Known rows, with every way that one mark hangs from another
finib(rova(manep(zevopur(nobam)) nuturas)): | -.16 |  .06 | -.07 |  .12 | -.32 | -.03 | -.23 | -.01 | -.08 | -.10 |  .02 |  .05 | -.10 | -.03 |  .13 |  .11 |  .06 | -.06 | -.14 |  .02 | -.09 |  .07 |  .20 | -.11 |
manep(nuturas zevopur(vugiv)): | -.03 | -.31 |  .04 | -.04 | -.05 | -.09 |  .12 | -.11 | -.08 | -.16 | -.05 |  .13 |  .06 | -.05 |  .08 | -.07 |  .01 |  .25 |  .16 |  .18 |  .23 |  .15 |  .15 |  .20 |
manep(rova(finib nuturas) zevopur): |  .16 | -.07 |  .12 | -.11 |  .15 | -.09 | -.07 |  .21 | -.08 |  .35 | -.14 |  .11 | -.25 |  .18 | -.11 |  .29 |  .25 | -.25 | -.21 |  .06 |  .12 |  .03 |  .03 | -.09 |
finib(rova): |  .03 | -.12 |  .16 |  .04 | -.29 |  .27 | -.33 | -.01 | -.25 | -.14 |  .33 | -.28 | -.01 | -.10 | -.08 |  .29 | -.06 |  .18 |  .01 |  .00 |  .15 | -.05 |  .28 | -.19 |
vugiv(negef(vedulo)): | -.04 | -.09 |  .05 |  .12 | -.06 |  .36 |  .01 | -.03 | -.19 | -.11 |  .23 | -.24 |  .17 |  .11 | -.20 |  .01 | -.10 |  .18 | -.38 |  .08 |  .47 | -.12 | -.01 | -.18 |
zevopur(manep(rova) nobam vugiv(negef)): | -.15 |  .22 | -.04 |  .05 | -.04 | -.13 |  .18 | -.04 |  .20 | -.09 |  .05 | -.11 |  .13 | -.18 | -.03 | -.03 | -.20 |  .17 |  .33 | -.19 | -.08 | -.44 | -.01 |  .13 |
finib(rova(manep(nuturas zevopur(nobam vugiv)))): | -.15 |  .12 | -.11 |  .16 | -.27 | -.21 | -.06 | -.28 |  .13 | -.46 | -.03 |  .10 |  .22 | -.15 |  .24 | -.13 | -.13 |  .31 |  .33 |  .06 | -.07 |  .17 |  .28 |  .30 |
rova(finib manep(zevopur) nuturas): |  .09 | -.01 |  .05 |  .00 |  .05 |  .17 | -.11 |  .21 | -.10 |  .34 |  .10 |  .04 | -.23 |  .16 | -.08 |  .19 |  .08 | -.27 | -.55 | -.01 | -.05 |  .25 | -.13 | -.24 |
nobam(zevopur(manep(nuturas rova(finib)) vugiv)): |  .19 |  .05 |  .04 | -.03 |  .15 | -.08 | -.04 |  .20 |  .21 |  .05 | -.15 |  .10 | -.18 | -.11 | -.16 | -.08 |  .00 | -.06 |  .34 | -.01 | -.07 | -.01 |  .04 |  .31 |
rova(finib manep nuturas): |  .12 |  .02 |  .19 | -.01 |  .09 |  .33 | -.25 |  .22 | -.22 |  .31 |  .32 | -.16 | -.32 |  .09 | -.13 |  .23 |  .02 | -.26 | -.48 | -.05 | -.08 |  .17 | -.11 | -.32 |
nuturas(rova(finib manep(zevopur))): |  .08 |  .02 | -.04 | -.07 |  .03 |  .12 | -.11 | -.08 | -.03 |  .25 |  .07 |  .02 |  .06 |  .17 | -.02 |  .16 |  .07 | -.24 | -.37 |  .00 | -.22 |  .29 | -.20 | -.25 |
rova(manep(zevopur) nuturas): | -.13 | -.14 |  .08 |  .05 | -.09 |  .13 | -.05 |  .17 | -.24 |  .19 |  .13 |  .03 | -.27 |  .04 | -.06 |  .13 |  .06 | -.17 | -.42 |  .04 |  .01 |  .24 | -.10 | -.22 |
nuturas(rova(finib manep(zevopur(nobam)))): | -.04 |  .14 | -.16 | -.07 | -.03 | -.02 | -.12 | -.21 |  .15 |  .16 | -.03 |  .10 |  .17 |  .15 |  .08 |  .01 |  .10 | -.26 | -.17 | -.03 | -.30 |  .16 | -.10 | -.19 |
nuturas(rova(manep)): | -.10 | -.08 |  .13 | -.07 | -.10 |  .22 | -.16 | -.09 | -.28 |  .05 |  .29 | -.20 | -.09 | -.06 | -.06 |  .14 | -.02 | -.11 | -.20 | -.03 | -.17 |  .20 | -.16 | -.32 |
finib(rova(manep(zevopur(nobam vugiv)) nuturas)): | -.19 |  .03 | -.08 |  .10 | -.20 | -.15 | -.13 | -.04 | -.11 | -.26 | -.02 | -.03 |  .08 | -.09 |  .26 |  .05 | -.01 |  .08 |  .03 |  .01 | -.10 |  .15 |  .22 |  .01 |
zevopur(manep(rova(nuturas)) nobam vugiv): | -.13 |  .01 |  .06 | -.16 | -.04 | -.22 |  .04 |  .23 |  .07 | -.04 | -.12 | -.12 | -.17 | -.10 |  .07 |  .10 |  .13 | -.01 |  .27 | -.14 | -.16 | -.27 |  .16 |  .12 |
manep(nuturas rova(finib) zevopur(vugiv)): |  .15 | -.01 |  .10 | -.07 |  .19 | -.30 |  .07 | -.08 |  .14 |  .01 | -.18 |  .16 |  .06 |  .03 |  .01 |  .07 |  .03 |  .10 |  .23 |  .11 |  .16 |  .09 |  .11 |  .32 |
rova(finib manep): |  .05 |  .09 |  .15 |  .04 | -.01 |  .36 | -.26 |  .06 | -.04 |  .21 |  .40 | -.21 | -.09 |  .04 | -.22 |  .23 | -.11 | -.14 | -.33 | -.12 | -.12 |  .16 | -.09 | -.22 |
nobam(zevopur(manep(nuturas) vugiv(negef))): |  .05 | -.08 | -.07 |  .19 |  .00 |  .17 |  .16 |  .04 | -.07 | -.11 |  .02 |  .08 | -.13 | -.21 | -.05 | -.35 | -.20 |  .17 |  .17 |  .06 |  .15 | -.12 | -.13 |  .09 |
nobam(zevopur(vugiv(negef))): | -.07 | -.21 |  .01 |  .19 |  .06 |  .27 |  .00 | -.02 | -.33 | -.02 |  .20 | -.04 |  .01 | -.11 | -.09 | -.24 | -.25 |  .09 |  .08 |  .12 |  .32 | -.07 | -.10 | -.19 |
negef(vedulo): | -.08 | -.24 |  .12 | -.02 | -.19 |  .28 | -.13 |  .06 | -.13 | -.14 |  .19 | -.27 |  .12 |  .13 | -.20 |  .14 |  .05 |  .10 | -.30 |  .07 |  .36 |  .05 |  .16 | -.12 |

Rows
| -.12 | -.17 | -.02 |  .17 |  .06 |  .29 |  .02 | -.01 | -.24 | -.23 |  .08 | -.14 |  .23 |  .04 | -.13 | -.25 | -.19 |  .10 | -.12 |  .17 |  .51 |  .01 | -.03 | -.07 | | nobam(zevopur(vugiv(negef(vedulo))))
|  .06 | -.28 | -.05 | -.12 | -.05 |  .00 |  .06 |  .03 | -.16 | -.13 | -.17 |  .08 | -.14 | -.15 |  .10 | -.19 |  .08 |  .02 |  .27 |  .07 | -.09 |  .09 | -.04 |  .05 | | nobam(zevopur(manep(nuturas(rova)) vugiv))
|  .22 |  .04 |  .23 | -.04 |  .10 | -.03 | -.15 | -.04 |  .04 |  .11 |  .07 |  .02 | -.22 |  .02 | -.18 |  .15 |  .09 | -.01 |  .13 |  .05 |  .12 | -.01 |  .09 |  .15 | | manep(nuturas rova(finib))
|  .12 |  .06 |  .11 | -.12 |  .03 |  .26 | -.20 | -.06 | -.15 |  .21 |  .25 | -.18 | -.04 |  .08 | -.09 |  .17 |  .01 | -.23 | -.32 | -.08 | -.22 |  .21 | -.20 | -.32 | | nuturas(rova(finib manep))
| -.14 | -.03 | -.01 |  .04 | -.12 | -.33 |  .03 | -.22 |  .22 | -.12 | -.25 |  .32 | -.05 | -.06 | -.02 | -.13 |  .15 |  .07 |  .38 |  .11 |  .11 | -.09 |  .21 |  .32 | | manep(nuturas rova zevopur(nobam))
| -.13 |  .15 | -.05 |  .00 |  .05 | -.17 |  .24 |  .14 |  .08 | -.22 | -.21 | -.17 |  .10 |  .04 |  .05 | -.07 |  .07 |  .11 |  .02 | -.09 |  .16 | -.35 |  .01 |  .13 | | zevopur(manep(rova(nuturas)) nobam vugiv(negef(vedulo)))
|  .29 | -.11 | -.09 | -.09 |  .01 |  .17 | -.11 |  .09 |  .00 |  .17 | -.15 |  .16 | -.25 |  .03 | -.04 | -.13 |  .19 | -.22 | -.02 |  .08 | -.17 |  .05 | -.11 | -.09 | | nobam(zevopur(manep(nuturas(rova(finib)))))
|  .25 |  .19 | -.02 |  .11 |  .25 | -.02 |  .12 |  .09 |  .14 |  .07 | -.09 |  .13 | -.13 | -.12 | -.12 | -.22 | -.14 |  .02 |  .26 |  .00 |  .08 | -.15 | -.16 |  .22 | | nobam(zevopur(manep(nuturas rova(finib)) vugiv(negef)))
| -.28 | -.09 | -.06 |  .04 | -.05 | -.11 |  .04 |  .00 | -.07 | -.06 | -.03 |  .05 |  .01 |  .00 |  .17 | -.06 |  .03 | -.08 | -.04 |  .01 | -.08 |  .14 |  .02 | -.02 | | rova(manep(zevopur(nobam vugiv)) nuturas)
| -.04 |  .07 |  .03 |  .15 |  .08 |  .07 |  .11 |  .16 | -.03 |  .03 |  .08 | -.02 | -.08 | -.21 | -.18 | -.12 | -.22 |  .02 |  .25 | -.05 |  .09 | -.22 | -.13 |  .03 | | nobam(zevopur(manep(rova) vugiv(negef)))
| -.23 | -.05 |  .01 | -.05 | -.05 | -.34 |  .01 | -.14 |  .15 | -.12 | -.16 |  .09 |  .23 | -.07 |  .04 | -.01 |  .03 |  .07 |  .42 |  .00 |  .08 | -.08 |  .21 |  .21 | | manep(rova zevopur(nobam vugiv))
|  .12 |  .28 | -.03 | -.04 |  .22 | -.14 |  .12 |  .15 |  .11 |  .14 | -.07 | -.08 | -.05 |  .01 |  .06 |  .02 | -.01 | -.06 |  .07 | -.19 | -.13 | -.40 | -.06 | -.01 | | zevopur(manep(rova(finib nuturas)) nobam vugiv(negef))
|  .20 |  .17 | -.21 | -.07 |  .13 | -.07 |  .19 | -.24 |  .16 | -.07 | -.14 |  .05 |  .17 |  .03 |  .25 | -.23 |  .00 |  .14 |  .17 | -.07 | -.19 | -.26 | -.14 |  .02 | | zevopur(manep(nuturas(rova(finib))) nobam vugiv(negef))
|  .26 |  .15 |  .11 | -.09 |  .03 | -.01 | -.05 |  .15 |  .25 |  .15 |  .02 |  .01 | -.24 | -.03 | -.22 |  .18 |  .08 |  .00 |  .07 | -.10 | -.12 | -.15 |  .04 |  .19 | | zevopur(manep(nuturas rova(finib)))
| -.12 | -.14 |  .12 | -.05 | -.01 | -.20 |  .04 |  .00 | -.03 | -.04 | -.02 | -.01 |  .11 | -.05 | -.06 |  .15 | -.04 |  .08 |  .24 |  .04 |  .16 |  .04 |  .13 |  .12 | | manep(rova zevopur(vugiv))
|  .11 |  .08 |  .01 |  .11 | -.01 |  .12 | -.05 | -.06 |  .13 |  .13 |  .09 |  .16 | -.09 |  .07 | -.11 | -.02 | -.02 | -.03 | -.27 |  .06 | -.04 |  .28 | -.08 |  .07 | | rova(finib manep(nuturas zevopur))
|  .24 | -.20 | -.05 | -.21 |  .16 | -.16 |  .10 | -.20 | -.09 | -.03 | -.24 |  .14 |  .12 |  .13 |  .23 |  .02 |  .15 |  .06 |  .08 |  .14 |  .05 |  .23 |  .02 |  .06 | | manep(nuturas(rova(finib)) zevopur(vugiv))
|  .03 | -.04 |  .06 | -.04 |  .15 |  .05 |  .01 |  .17 | -.12 |  .19 |  .06 | -.05 | -.09 |  .11 |  .06 |  .17 |  .00 | -.17 | -.37 | -.02 | -.07 |  .30 | -.11 | -.14 | | rova(finib manep(zevopur(vugiv)) nuturas)
| -.17 | -.08 | -.05 | -.08 | -.21 |  .04 | -.02 |  .07 |  .17 | -.14 |  .11 | -.18 |  .15 | -.13 |  .00 |  .01 | -.07 |  .13 |  .22 | -.18 | -.19 | -.22 |  .18 |  .03 | | zevopur(manep nobam vugiv)
| -.25 | -.01 | -.08 |  .13 | -.13 | -.17 |  .08 | -.26 |  .16 | -.27 | -.05 |  .18 |  .11 | -.12 |  .14 | -.24 | -.09 |  .16 |  .23 |  .06 | -.08 |  .15 |  .09 |  .28 | | rova(manep(nuturas zevopur(nobam vugiv)))
|  .06 |  .01 |  .15 | -.05 | -.13 | -.03 |  .02 |  .11 |  .15 | -.02 |  .03 |  .01 | -.28 | -.16 | -.19 |  .14 |  .05 |  .12 |  .22 | -.06 | -.05 | -.14 |  .08 |  .23 | | zevopur(manep(nuturas rova))
|  .15 | -.07 |  .14 | -.16 |  .25 | -.23 |  .02 |  .20 | -.11 |  .20 | -.16 |  .04 | -.09 |  .11 |  .02 |  .24 |  .16 | -.15 | -.03 |  .04 |  .11 |  .08 |  .05 |  .03 | | manep(rova(finib nuturas) zevopur(vugiv))
| -.25 |  .13 | -.24 |  .06 | -.03 | -.07 |  .24 | -.36 |  .03 | -.32 | -.15 | -.03 |  .55 |  .14 |  .22 | -.26 | -.07 |  .09 | -.15 |  .06 |  .09 |  .09 | -.18 | -.02 | | nuturas(rova(manep(zevopur(nobam vugiv(negef(vedulo))))))
| -.33 |  .17 | -.20 |  .21 | -.05 |  .01 |  .19 | -.24 |  .15 | -.33 |  .00 | -.04 |  .51 |  .10 |  .06 | -.26 | -.20 |  .20 | -.19 |  .04 |  .21 |  .03 | -.08 |  .11 | | rova(manep(zevopur(nobam vugiv(negef(vedulo)))))
|  .12 |  .17 |  .03 | -.15 |  .02 | -.07 | -.11 |  .28 |  .21 |  .25 | -.09 | -.02 | -.25 |  .06 | -.11 |  .20 |  .25 | -.25 | -.03 | -.18 | -.21 | -.29 |  .09 | -.03 | | zevopur(manep(rova(finib nuturas)) nobam)
| -.04 |  .29 | -.21 |  .04 |  .16 | -.07 |  .15 | -.33 |  .07 |  .01 | -.04 |  .07 |  .38 |  .11 |  .22 | -.18 | -.11 | -.05 | -.07 | -.04 | -.19 |  .04 | -.26 | -.17 | | nuturas(rova(finib manep(zevopur(nobam vugiv(negef)))))
| -.14 |  .07 | -.09 |  .06 | -.11 |  .12 |  .14 | -.03 |  .12 | -.12 |  .18 | -.15 |  .20 | -.12 |  .02 | -.12 | -.20 |  .22 |  .15 | -.15 | -.05 | -.38 | -.03 | -.06 | | zevopur(manep nobam vugiv(negef))
| -.15 | -.17 |  .09 |  .03 |  .01 |  .01 |  .05 |  .16 | -.26 |  .04 |  .08 | -.06 | -.11 | -.01 |  .06 |  .09 | -.02 | -.04 | -.24 |  .02 | -.01 |  .27 | -.06 | -.10 | | rova(manep(zevopur(vugiv)) nuturas)
|  .16 |  .03 | -.15 | -.23 |  .02 | -.14 |  .05 | -.13 |  .20 | -.13 | -.21 |  .00 |  .12 |  .02 |  .24 | -.10 |  .15 |  .06 |  .26 | -.07 | -.31 | -.08 |  .06 |  .08 | | zevopur(manep(nuturas(rova(finib))) nobam vugiv)
|  .03 |  .02 | -.02 | -.09 |  .09 | -.23 | -.09 |  .07 |  .10 |  .26 | -.25 |  .21 | -.13 |  .20 | -.01 |  .13 |  .29 | -.27 | -.03 |  .03 |  .04 | -.10 |  .14 | -.01 | | manep(rova(finib nuturas) zevopur(nobam))
|  .29 |  .02 | -.13 |  .00 |  .22 |  .11 |  .14 | -.03 | -.08 |  .06 | -.15 |  .12 | -.02 | -.01 |  .10 | -.28 | -.08 | -.01 |  .09 |  .06 | -.03 | -.04 | -.27 | -.05 | | nobam(zevopur(manep(nuturas(rova(finib))) vugiv(negef)))
